Each row was made from one walk, in order. Every step used is in the known rows, and no mark comes twice. Write each row's walk.
(in the rows, 128 means zero)
Known rows
tibo nusez mezo: [ 53 130 107 170 128 135 170 127 129  92 158 119 135 123 160 137 166  98
 133 149 122 139  79 175]
nusez tibo zavu mezo dovi: [ 79 125 115 145  83 163 138 147 127 121 137 164  98 153 132 145 184  95
 143 157 123 145  75 148]
lesifog nusez: [ 73 120 110 175  75 110 205 136 156 140 156 141 163 157 113 130 175 105
  94 129 163 121 148 137]
vesik metek: [ 97 126  80 184  99 151 205 170 136 140 131 122  98 157 158 122 154  89
 126 135 173 126 158 143]
mezo dovi metek vesik: [109 120 124 131  64 125 142 152 113  94 138 144 119 127  99 123 122  66
 143 141 198 147 143 146]
tibo metek: [ 81 130 112 162 105 128 199 159 158 144 151 121 148 194 143 169 142  83
  93 141 174 136 131 185]
zavu tibo metek dovi mezo nusez: [119 161  88 157 103 163 157 122 110 171 121 136 138 176 114 155  92  80
  87  97 166 145 111 188]
metek vesik: [ 60 125 114 129  70 125 164 153 141 104 161 130 129 173  96 116 137  55
 132 117 163 118 148 147]
nusez tibo: [ 36 130 118 166 102 164 180 149 143 139 159 144 133 175 119 104 151  90
  91 150 120 122 105 149]
metek dovi: [105 113 104 155 115 124 181 132 143 127 154 158 139 196  98 137 143  84
 128 117 137 122 158 154]
vesik metek dovi mezo nusez tibo: [125 148  98 178  84 180 179 133  86 146 128 141  94 119 124  82 101  82
  94  94 157 112 129 149]
zavu tibo: [ 61 136  71 168 116 161 169 150 149 158 127 134 132 197 122 139 151  86
 120 139 137 146 117 149]
metek tibo nusez: [112 137 107 154  92 135 165 115 141 100 161 112 139 148 114 120 184  74
 131 123 106 110 132 175]
tibo zavu: [ 95 102 106 156 112 116 173 158 153 142 161 139 130 191 157 146 196  66
 135 150 143 113 133 168]
lesifog nusez mezo dovi metek: [ 78 131 110 160  82 135 173 124 117 106 137 153 158  88 115 119 148 132
 105 153 183 148 128 126]
dovi mezo nusez tibo: [ 77 137 126 177  72 165 167 154 108 144 141 136 127 119 129  78 114  49
  64 107 149 132  62 178]
tibo metek dovi mezo: [123 139 123 136 105 130 185 128 129 145 152 129 152 193 112 161 110  71
  83 119 170 117 133 176]
tibo nusez: [ 88 116 118 179 112 109 181 137 141 118 158 114 129 155 159 152 176  77
 133 143 134 131 101 183]
dovi metek: [ 88 128 117 171 112 143 167 145 132 140 146 120 138 166 121 123 149  81
 113 167 181 132 146 150]
tibo nusez mezo dovi: [ 80 116 106 165 113 123 165 140 118  75 144 140 123  95 165 144 155  95
 143 144 128 161  64 179]
mezo nusez tibo metek dovi: [ 87 143 118 176  98 158 176 131 114 149 152 156 130 157 120 124 111  98
  76 101 152 134 118 197]
nusez mezo dovi metek: [ 79 125 104 155 108 154 157 152 111  92 130 151 133 105 130 118 128  98
 126 164 169 164 105 148]
zavu mezo nusez tibo metek vesik: [ 50 167 120 151  47 180 135 136 110 115 129 128 104 136  98 135 122  94
 113 109 171 157  88 171]
nusez tibo zavu mezo: [ 54 136 114 152  99 173 141 137 136 137 147 141 111 181 127 138 192  97
 131 162 116 127  89 142]
mezo nusez tibo metek: [ 63 142 120 188  87 159 180 152 124 150 149 139 130 146 142 120 122  90
  65 112 160 144  95 201]
nusez mezo dovi metek vesik: [ 66 136 113 124  85 151 135 145 101  72 140 145 126  98 105 107 111  88
 139 148 182 151 119 138]
vesik metek tibo: [119 148  71 163  82 170 187 149 135 122 134 115 106 148 117  95 164  84
 125 118 147 107 183 136]

Write each row's walk
[129 151  75 158  87 165 166 128 106  75 129 121  95  77 146 107 159 105
 149 122 133 134 132 151] | vesik metek tibo nusez mezo dovi
[ 45 151  77 169 136 166 149 116 126 123 137 119 132 146 147 145 153 108
 137 151 111 148  74 162] | zavu tibo nusez mezo
[141 130  93 124  65 151 131 137 140  92 133 148 112 149 104 143 203  75
 164 126 124 139 130 151] | metek tibo zavu mezo dovi
[137 153 104 158  76 176 113 114 110 120 132 118 118 131 100 115 185  79
 145 139 164 129 149 160] | dovi metek tibo zavu mezo nusez
[139 135  89 160  98 155 191 141 107 138 130 130 104 154 124 114 121  74
 119 115 169 108 157 132] | vesik metek dovi mezo
[103 118  99 174  83 142 147 153 131 128 129 140 103 148 152 156 194  72
 153 126 155 154  99 179] | tibo zavu mezo nusez
[132 152  70 149  78 181 155 134 128 119 125 113  87 152 128 125 201  92
 162 132 143 112 170 130] | vesik metek tibo zavu mezo
[ 96 162 114 151 115 170 132  93 109  91 157  99 144 113 108 103 162  98
 126 160 134 116 135 155] | dovi metek tibo nusez mezo
[ 91 130 118 166 118 133 148 126 103  83 142 129 128  85 159 139 147 102
 143 166 153 159  77 171] | tibo nusez mezo dovi metek
[ 66 112  93 154 102 144 171 167 130  85 134 163 131 113 138 123 136  91
 126 139 144 167  90 157] | nusez mezo dovi
[ 67 120 101 161  74 125 191 137 133  99 142 166 158  96 123 123 154 123
 106 130 159 147 114 132] | lesifog nusez mezo dovi
[ 82 149 131 172  74 164 174 149 110 153 141 126 135 128 138 106 101  60
  48 110 167 135  64 197] | dovi mezo nusez tibo metek
[ 69 140 119 132  56 133 151 116 107  85 147 150 153  80  91 108 131 120
 119 138 191 134 142 118] | lesifog nusez mezo dovi metek vesik
[ 58 162  86 128  90 156 152 137 140 150 138 117 136 204 103 161 117  84
 114 127 171 132 139 162] | zavu tibo metek vesik
[133 138 122 157  92 132 181 134 114 145 144 134 146 162 121 151  99  63
  79  94 181 131 121 199] | tibo metek dovi mezo nusez
[ 69 140  76 165 125 156 147 129 118 108 124 138 121 121 151 154 147 108
 147 146 117 168  59 167] | zavu tibo nusez mezo dovi
[ 43 133 123 173  76 141 193 121 144 149 164 148 159 153 104 107 166 125
  73 138 137 110 127 129] | lesifog nusez tibo
[118 124  98 136  91 140 156 133 154 122 165 133 141 181 113 115 202  61
 133 127 115  95 161 160] | metek tibo zavu
[120 125 116 141 104 131 174 132 127 130 149 145 144 179  93 122 123  56
 106 112 143 114 128 149] | metek dovi mezo
[ 90 136 124 148  91 174 121 133 110 126 134 151  98 146 125 141 175 103
 140 178 144 144  88 138] | nusez tibo zavu mezo dovi metek
[109 130 107 157  74 154 140 153 119 102 105 142 105 134 108 158 153  93
 155 159 183 187 102 139] | zavu mezo dovi metek
[110 131 113 146 117 123 191 132 144 144 155 140 150 210 113 174 130  96
 105 124 163 124 159 178] | tibo metek dovi
[106 164  89 137 118 159 163 119 125 170 129 129 146 209 102 167 106  86
  94 123 155 130 121 164] | zavu tibo metek dovi mezo
[129 145 103 141  61 170 126 133 118  88 108 137 114 127  79 137 162  92
 152 145 165 172 125 134] | zavu mezo dovi metek tibo
[124 127  78 170 110 146 196 145 122 135 135 140 102 171 126 128 140  99
 136 118 163 115 182 136] | vesik metek dovi
[ 92 132 128 168  79 156 157 149 106 147 150 138 120 123 148  91 139  46
  79 116 144 115  63 183] | dovi mezo nusez tibo zavu
[107 134 123 161  86 156 162 125  99 138 147 158 129 140  96  91 103  62
  83  91 135 121  96 168] | metek dovi mezo nusez tibo
[ 45 146 125 159 106 160 187 143 144 153 159 131 141 190 130 137 135 100
  69 152 145 124 109 171] | nusez tibo metek
[ 79 153  85 163 129 167 129 114  99 112 121 127 121 109 144 147 140 113
 145 168 143 168  74 159] | zavu tibo nusez mezo dovi metek
[ 85 159 138 143  78 144 189  94 122 159 164 142 170 161  88 129 123 121
  47 124 152  94 130 139] | lesifog nusez tibo metek dovi mezo
[ 82 151 100 147 106 156 153 105 131  77 159 113 145 120 116 106 172  91
 131 130  96 117 115 167] | metek tibo nusez mezo
[ 75 118 116 186  90 152 161 153 121 147 154 155 115 142 154 102 165  74
 103 120 135 124  94 190] | mezo nusez tibo zavu
[ 59 127 114 195  83 160 174 156 124 140 146 151 123 133 134  89 135  80
  85 109 139 143  92 183] | mezo nusez tibo
[ 34 156 133 126  78 156 163 138 132 132 168 127 135 182 100 125 119  89
  85 136 154 109 124 162] | nusez tibo metek vesik
[152 132 117 151  80 131 142 122 113  92 137 129 125 110 115 124 161  81
 139 142 154 142 129 168] | mezo dovi metek tibo nusez
[103 161  74 163 103 176 172 118 114  91 141 101 104 101 143 101 165 105
 138 127 125 111 143 148] | vesik metek tibo nusez mezo
[150 136  88 179  85 155 187 145  95 138 124 136  96 123 132 103 108  69
 113  88 180 123 145 155] | vesik metek dovi mezo nusez
